Each row was made from one small tree. The marks that hang from a mark follow it in brackets, in alphabetical order. Every link used is in the known rows. Write each row's tree.
Known rows
foge[lurum[dupus[lagi]] somup]: [-1.80  1.76  2.40  0.43  0.62  1.15 -2.39  0.15 -1.17  0.08 -0.24  1.62
 -3.80  2.81  1.77 -0.22 -2.20 -0.94]
dupus[lurum[foge]]: [ 1.92 -0.22 -0.39 -0.15 -0.81  1.98  1.23  2.81  1.02 -0.48 -0.25 -0.89
 -1.51 -1.11  1.09 -0.28 -0.65  1.00]
rigo[lagi]: [ 2.66 -2.03 -1.37 -0.28  1.34 -1.14 -0.14  0.11  0.18  1.00 -0.21 -2.00
  2.01 -2.28  0.26 -0.13 -0.09 -2.10]
rigo[lagi[dupus lurum[foge]]]: [-1.55 -0.29 -2.44 -0.77 -0.29 -0.84  1.30 -1.27  0.36  1.07 -2.76 -2.09
  2.38 -1.80  0.65  0.05  0.06 -1.00]
dupus[lurum[foge[somup]]]: [ 1.46  0.25  0.47 -1.23 -1.31  1.61  1.11  2.40  1.05 -1.12 -0.93 -1.01
 -3.46 -1.37  2.04 -0.36 -1.64  0.95]
lurum[dupus[lagi] foge[somup]]: [-3.23  1.89  2.40 -1.59 -0.09  2.45  0.04 -0.63 -0.36 -0.82 -1.35  0.50
 -1.21  0.92 -1.86  0.48 -0.44  0.30]
somup[lurum[foge]]: [ 4.78  0.01 -0.01 -1.61  1.11  0.37  1.24  2.46  2.34 -0.88  2.29 -4.00
 -1.03  0.65  0.10  0.04 -0.98 -0.89]
lagi[lurum[foge] rigo]: [-1.10 -0.71 -1.90 -0.45 -1.68 -1.91  1.73  0.26  1.04  1.47  0.13 -0.72
 -0.17  0.25 -1.12  0.10  1.15  0.70]
somup[foge lurum[dupus]]: [ 4.02  0.66  0.73 -0.81  3.93 -0.87 -1.40  1.51  0.98 -3.51  3.54  0.51
  1.15  0.93 -2.12  0.74  0.03 -2.21]
dupus[lagi[lurum[foge[somup]] rigo]]: [-0.33 -0.87  0.69  1.29 -1.75 -0.94 -0.44 -0.32 -0.59  0.46 -1.45  1.18
 -0.61 -0.57  0.04 -0.10  1.61  1.89]
lurum[dupus[lagi[rigo]] foge[somup]]: [-3.15  1.39  2.23 -0.66 -0.61  0.86  0.28 -1.08 -0.45 -0.35 -0.33  1.09
 -1.10  1.14 -2.41  0.45 -0.04  0.97]
dupus[lagi lurum]: [ 3.09 -2.01  0.85  3.60 -0.61  1.61 -1.81  1.52 -1.58 -0.41 -0.59  2.66
  0.40 -1.84  2.31 -0.70  0.96  2.07]
dupus[lagi[rigo] lurum[foge]]: [ 2.28 -1.55  0.83  3.61 -2.16  0.37  0.32  1.87 -0.55 -0.49 -0.53  2.28
 -0.53 -1.28  0.47 -0.36  1.32  3.77]
lagi[dupus rigo]: [ 0.62  0.29 -1.32  0.65 -0.42 -2.58 -0.58 -3.72 -1.51  2.61  4.06 -0.32
  1.58  0.85 -0.41 -0.80  0.81  0.54]
somup[foge lurum[dupus[lagi]]]: [ 4.11  0.39  1.44  0.51  3.62 -0.56 -2.03  1.34  0.33 -3.83  2.72  1.54
  1.46  0.71 -2.09  0.72  0.74 -1.37]
rigo[lagi[dupus lurum[foge[somup]]]]: [-1.67  0.01 -1.76 -1.50 -0.62 -1.02  1.17 -1.47  0.38  0.62 -3.19 -2.09
  1.05 -2.01  1.27 -0.06 -0.59 -1.02]
dupus[lurum]: [ 2.97 -1.27 -0.58  0.94  0.07  1.16 -0.46  1.85 -0.26  0.15  1.03  0.46
 -0.34 -1.41  2.23 -0.68 -0.46  0.24]
rigo[lagi[lurum[dupus foge[somup]]]]: [-2.03 -0.94 -1.25 -1.19  0.41 -0.60  1.00 -0.19  0.63  0.26 -2.95 -0.90
  1.33 -1.69 -0.04  0.43 -0.46 -1.72]
foge[lurum somup]: [ 0.67  1.81  1.45 -1.62 -0.05  0.31 -1.42  1.23  0.29  0.15  0.02 -1.39
 -5.89  2.11  3.18 -0.54 -3.01 -1.54]

Which tree is each row?
[ 2.16  0.11  2.46 -1.46  1.18 -0.30 -1.56 -0.61 -0.29 -1.20  1.60 -0.56
 -2.38  0.25  2.14 -0.14 -1.74 -1.35] | foge[somup[lurum[dupus[lagi]]]]
[-0.54 -0.12  0.93  0.19 -1.14  1.19 -0.82  0.25 -0.35 -0.11 -2.76  0.31
 -0.77 -0.86  0.88 -0.03  0.98  0.89] | dupus[lagi[lurum[foge[somup]]]]
[ 2.24 -0.48  0.89  0.91  1.28  0.16  0.42  0.97  0.90 -0.79  2.60 -0.46
  1.03  1.56 -1.67  0.38  0.17  0.07] | somup[lurum[dupus[lagi[rigo]] foge]]
[-0.93  0.62  0.33  2.42  1.33  1.86 -2.16  0.81 -1.18  1.28  1.07  2.04
  0.14  3.37 -0.18 -0.11 -0.30 -0.87] | foge[lurum[dupus[lagi]]]
[-4.00  0.09 -0.75 -0.85 -1.19 -1.66  1.30 -1.16  0.20  0.98  0.01  1.11
 -0.47  1.04 -1.48  0.32  0.36  0.29] | lagi[lurum[dupus foge[somup]] rigo]
[-2.38  0.54  0.86  0.76  0.07  1.38  0.38 -0.61 -0.53  0.49  0.60  1.35
  1.77  1.53 -3.89  0.49  1.32  1.08] | lurum[dupus[lagi[rigo]] foge]
[-3.57 -0.45 -1.67  0.14 -0.78 -1.37  1.40 -0.73  0.28  1.63  0.72  1.21
  1.51  1.32 -2.51  0.35  1.35  0.34] | lagi[lurum[dupus foge] rigo]
[-1.78 -1.28 -2.00 -0.46  0.67 -0.41  1.16  0.14  0.66  0.64 -2.51 -0.79
  2.73 -1.62 -0.70  0.38  0.24 -1.74] | rigo[lagi[lurum[dupus foge]]]
[ 4.28 -0.01  1.37  1.12  3.33 -1.72 -1.86  1.02  0.18 -3.49  3.41  2.01
  1.57  0.89 -2.57  0.69  1.06 -0.77] | somup[foge lurum[dupus[lagi[rigo]]]]
[ 0.72 -0.38 -0.96 -0.29 -0.22 -0.67  0.81 -0.89 -0.09  0.18 -1.75 -1.65
  0.69 -2.45  1.89 -0.36 -1.15 -0.38] | rigo[lagi[dupus[lurum[foge[somup]]]]]
[-3.29  2.25  1.28 -3.36  0.33  2.10  0.94 -0.47  0.56 -0.40 -0.14 -1.12
 -1.81  1.26 -2.07  0.55 -1.38 -1.00] | lurum[dupus foge[somup]]
[ 0.83 -1.91 -0.15  2.73 -0.91 -1.35 -1.59 -0.81 -1.38  1.27  0.01  2.30
  1.65 -0.51  0.21 -0.28  2.42  1.26] | dupus[lagi[lurum rigo]]
[ 2.29 -0.13  0.97  0.38  1.63  1.08  0.22  1.24  0.90 -1.04  2.01 -0.97
  0.95  1.38 -1.17  0.36 -0.15 -0.31] | somup[lurum[dupus[lagi] foge]]
[-4.40  1.11 -0.47 -2.51 -0.30  1.34  0.77 -0.22  0.60  0.22 -1.91 -0.17
 -0.73  0.51 -0.27  0.39 -0.48 -1.02] | lagi[lurum[dupus foge[somup]]]
[-0.43  1.78 -0.31 -1.09 -1.07  1.26  0.35 -1.25 -0.45  0.24  0.04 -1.11
 -1.12 -0.51  2.09 -0.69 -1.19  0.91] | lagi[dupus[lurum[foge[somup]]]]
[-3.70  1.56 -1.40 -1.24 -2.53 -2.18  1.48 -3.15 -0.02  1.43 -0.40 -0.82
 -0.94  0.64  0.57 -0.20  0.18  1.38] | lagi[dupus lurum[foge[somup]] rigo]
[ 1.98 -0.90  1.11  2.44 -1.48  2.43 -0.06  2.47 -0.39 -1.10 -1.88  1.37
 -0.68 -1.61  1.10 -0.27  0.64  2.83] | dupus[lagi lurum[foge]]
[-0.75 -1.12 -2.56 -0.04  0.31 -1.36  0.09 -1.94 -0.50  1.52 -1.87 -1.14
  3.20 -1.95  1.44 -0.29  0.30 -1.50] | rigo[lagi[dupus lurum]]
[-2.16 -0.08 -2.58  0.89 -1.23 -2.82 -0.16 -3.72 -1.37  2.69  1.63  0.74
  2.12  0.60  0.65 -0.61  1.40  0.57] | lagi[dupus lurum rigo]
